Each row was made from one small tree. Brackets hold a mark, then the marks that hang from it, in alphabetical order. Every link used is in the known rows. Write each row's tree.
In the rows, 128 means zero.
Known rows:
[B [L E [S T]]]: [170 136 170 151 158 114 126  81 176 149  93 123 168 121  99 133 137 136
 114 141 154 141 151 128 134]
[B [L S [V T [Y E G]]]]: [138 117 165 167 156 127 132  67 163 133 108 149 179 153 120 113  89 152
 102 168 142 130 143 130  99]
[T [B [L V] [Y G]] E]: [128 113 107 164 174 129 148  92 161 141 138 137 160 142 111 149 117 130
 124 190 131 148  84 130 128]
[L B [S T]]: [164  97 146 148 141 115 176 111 149 122  98 142 109  86  92 154 108 111
 125 156 149 125 169 151 147]
[G [T [B L Y] E]]: [124 127 110 141 155 103 164 118 159 157 148 138 130 141 133 146 133  96
 130 147 144 118 103 153 103]
[Y S V]: [104 129 116 142 134 145 141 133 130 155 114 143 124 111 114 136 120 103
 100 193 155 137 113  97  86]
[L [E [T B]] [S [Y G]] V]: [153  86 108 203 151 135 146  84 223 140 105 183 170 142 113 128  67 137
 119 154 123 150 128 151 155]
[V [T [B Y]]]: [120 108 139 160 154  92 165 126 144 134 117 164 117 139 146 125 111 105
 112 196 135 127 124 148 118]
[T [B [Y E V]]]: [ 98 131 110 155 139 107 171 119 128 123 125 141 125 107 148 165 135 121
 107 199 131 150  83 116 101]
[E [T [B [L V] [Y G S]]]]: [118 108 131 167 134 118 143 117 147 148 146 156 150 134 106 133 108 130
 103 203 143 131 100 123 131]
[Y E [V T]]: [108 130 123 162 142 137 147 117 169 143 102 156 140 147 155 142 112 120
  95 187 146 147 130  98  90]
[G [T [B [Y [S L] V]] E]]: [112 107  84 138 152 130 175 127 159 181 135 155 125 125 138 151 112  84
 128 174 161 122  79 148  85]
[E [T [B L [Y V]]]]: [122 128 135 167 122 106 151 134 136 127 134 151 149 127 127 145 115 120
 101 177 140 147  93 132 130]
[E [T [B [Y S]]]]: [113 111 120 167 128 114 157 143 133 142 141 147 122 118 125 134 122 100
 109 176 151 131 107 144 125]
[G [T B]]: [112 116 106 143 128 105 183 139 146 154 134 162  94 128 147 140 118  99
 136 151 132 104 131 147 115]
[B [Y S [V T]]]: [108 130 147 144 148 106 134 108 130 155 122 140 138 130 117 132 128  95
  93 215 153 135 101 115  77]
[B [L [S T] V] [Y E G]]: [136 128 165 147 159 113 120  33 169 160 125 115 181 130  89 147 139 155
 101 196 135 128 118 114 115]
[T [B [Y [S L] V]] E]: [116 106  81 154 168 142 166 130 141 156 121 140 139 108 129 155 117  92
 119 194 161 154  58 137  92]
[G [T B E]]: [118 111  85 153 149 131 178 136 172 161 135 156 106 139 144 142 114  85
 140 128 142 114 123 158 116]
[L [B Y] E]: [155 123 157 147 155  80 151  94 140 105 111 113 126 125 103 158 132 123
 133 195 146 169 147 114 131]
[E [T [B [L S V]]]]: [133 103 126 186 124 123 152 126 164 125 123 158 146 129 117 134  87 130
 105 152 139 134 120 155 151]
[B [Y E G]]: [108 131 141 140 151 111 134  86 129 152 138 101 135 135 121 149 162 126
 128 195 140 136 127  98 102]
[L B [V T Y]]: [146 104 143 164 144 114 179 103 141  93 106 178 117 146 123 117  52 126
 111 196 122 132 161 150 120]
[V [Y [E [T B]] G [S L]]]: [115 104 108 145 143 161 171 124 116 170 131 158 140 118 149 119 109 128
 126 192 171 130 117 106  73]
[G [T [B [L S V]] E]]: [128 108  99 163 152 129 164 108 190 152 129 155 139 141 125 143  95 106
 126 130 141 115 114 166 117]
[L [E T] S [V [Y G]]]: [149  97 154 204 139 153 125  38 193 135 100 161 197 152 113 118  66 141
 118 142 146 151 141 153 147]

Write each row's tree:
[103 111 123 138 140 141 129 101 137 188 134 129 158 125 119 151 132 123
 107 230 172 146  87  81  78] -> [B [Y [E T] G [S L] V]]
[ 97 125 113 154 150 148 141 126 163 164 107 156 137 134 139 133 119 110
  81 209 168 141 121  82  57] -> [Y E S [V T]]
[118 132 106 144 150 110 165 116 162 153 144 147 141 139 135 154 126  98
 122 155 142 127  87 144  97] -> [G [T [B L [Y V]] E]]
[121  87  80 157 178 149 160 107 154 169 131 143 140 126 116 146 108 107
 132 207 151 141  76 134 111] -> [T [B [Y G [S [L V]]]] E]
[131 134 145 139 144 120 164  93 127 147 132 164 150 139 147 118 122 135
 142 159 141 125 137 117  96] -> [V [Y [G [T [B [L E]]]]]]
[145  91  89 134 171 135 162 129 187 186 104 168 123 158 141 112  75 136
 130 206 118 120 135 113  96] -> [S [L [V T]] [Y E G]]
[145 107 121 166 162 133 163  94 170 152 107 139 139  96 114 146 123  92
 119 135 148 123 119 177 141] -> [L [S [T [B Y] E]]]
[136 102 114 180 163 145 137  98 196 147 105 157 135 174 122 116  72 107
 110 165 126 128 143 155 137] -> [L [V [T E]]]
[140 109 118 170 175 125 159 137 175 142 112 166 139 156 142 123 104 107
 114 167 150 137 129 144 118] -> [V [T [B L] E]]
[161 116  70 139 181 145 191 144 186 183 125 186 113 118 130 125 124  95
 137 153 111 107 130 135 136] -> [S [T B E] [Y G]]
[139 124 137 168 171 141 159 113 153 139 108 161 145 162 155  98  95  88
 120 131 151 129 147 164  96] -> [V [T E] Y]
[148  67 124 138 167 147 144 101 165 180 101 167 133 141  99 126  80 142
 134 252 167 142 146  85 112] -> [Y G [S [L B E [V T]]]]
[123 123 152 149 157 127 160 123 122 147 115 168 127 141 146  89 102  95
 105 176 157 114 149 139  68] -> [V T [Y S]]
[129 142 169 138 151 115 122  53 153 160 123 119 188 114 104 159 158 146
  99 197 152 141 103  92  97] -> [B [L [S T]] [Y E G V]]
[155 125 104 148 166 141 171 125 171 162 115 154 130 115 121 137 129 105
 118 145 136 122 126 143 143] -> [S [T [B L] E]]
[127 117 138 163 151 114 186 129 121 122 111 190 124 137 169 102  90 109
 116 168 137 122 135 156  98] -> [V [T B] Y]
[143  87 121 165 171 149 168  93 158 128 117 184 138 155 107 116  57 121
 117 210 144 134 152 129 105] -> [L B [V [T E] [Y G S]]]
[166  99 125 126 161 122 169  92 160 191  96 161 136 107 132 143 125 129
 142 210 146 134 111 126 146] -> [S [L E] [T [B [Y G]]]]
[156  93 146 167 167 129 156  67 171 123 102 189 152 155 111 116  64 144
 116 227 147 154 161 107 113] -> [L B E [V T [Y G S]]]
[124 152 161 145 142  91 123 107 136 136 140  91 155 142 115 144 158 131
  98 172 148 143 117 113  97] -> [B L [Y [E T]]]
[105 123 111 152 146  98 172 122 124 125 130 128 111 110 142 155 145 117
 118 188 133 140 100 129 104] -> [T [B [Y E]]]
[135  73 109 126 153 150 153 119 131 177 115 148 111 121  90 134  88 137
 139 238 158 129 137  89 109] -> [Y G [S [L B V]]]
[119 110 141 156 141 142 138 109 157 163 109 181 148 152 134 129  99 126
 119 208 141 136 135  87 120] -> [Y G [V T]]
[142 125  79 129 164 129 194 140 172 176 127 180 105 107 141 131 139 117
 124 179 108 106 139 108 116] -> [S [T B] [Y E G]]
[126 122 141 144 145  93 165 113 132 106 119 135 120 123 121 163 119 118
 107 214 145 157 130 106 100] -> [L [B [Y E [V T]]]]
[117 110 107 128 138 149 148 144 123 176 100 142 122 106 120 138 104 108
 112 207 167 140  98 100  79] -> [Y [S L] V]
[119 110 120 141 144 163 156 118 119 176 128 143 145 127 140 114 114 124
 126 180 175 127 130 103  70] -> [V [Y [E T] G [S L]]]
[103 115 113 150 148 109 167 110 126 138 138 135 121 115 138 154 146 129
 130 203 133 136 105 110 111] -> [T [B [Y E G]]]
[123 108 124 171 130 137 158 125 141 144 138 172 148 133 122 119  91 135
 107 180 143 129 118 126 123] -> [E [T [B [L [V [Y G S]]]]]]
[137  98 138 173 183 117 146 103 175 147 120 159 164 148 128 128 114 113
 117 180 158 139 113 146 117] -> [V [T [B [L S] [Y G]] E]]
[114 117 107 146 139 158 144 103 173 182 131 162 146 150 128 148 110 107
 140 165 145 128 123 101 114] -> [Y [G [T E]] V]
[121 116  94 167 168 122 167 123 148 133 130 125 128 123 133 151 130  92
 131 157 140 145  91 157 125] -> [T [B Y] E]
[120 125 120 135 132  97 175 138 144 150 136 156 108 131 138 140 123 114
 130 155 135 107 129 136 109] -> [G [T [B L]]]
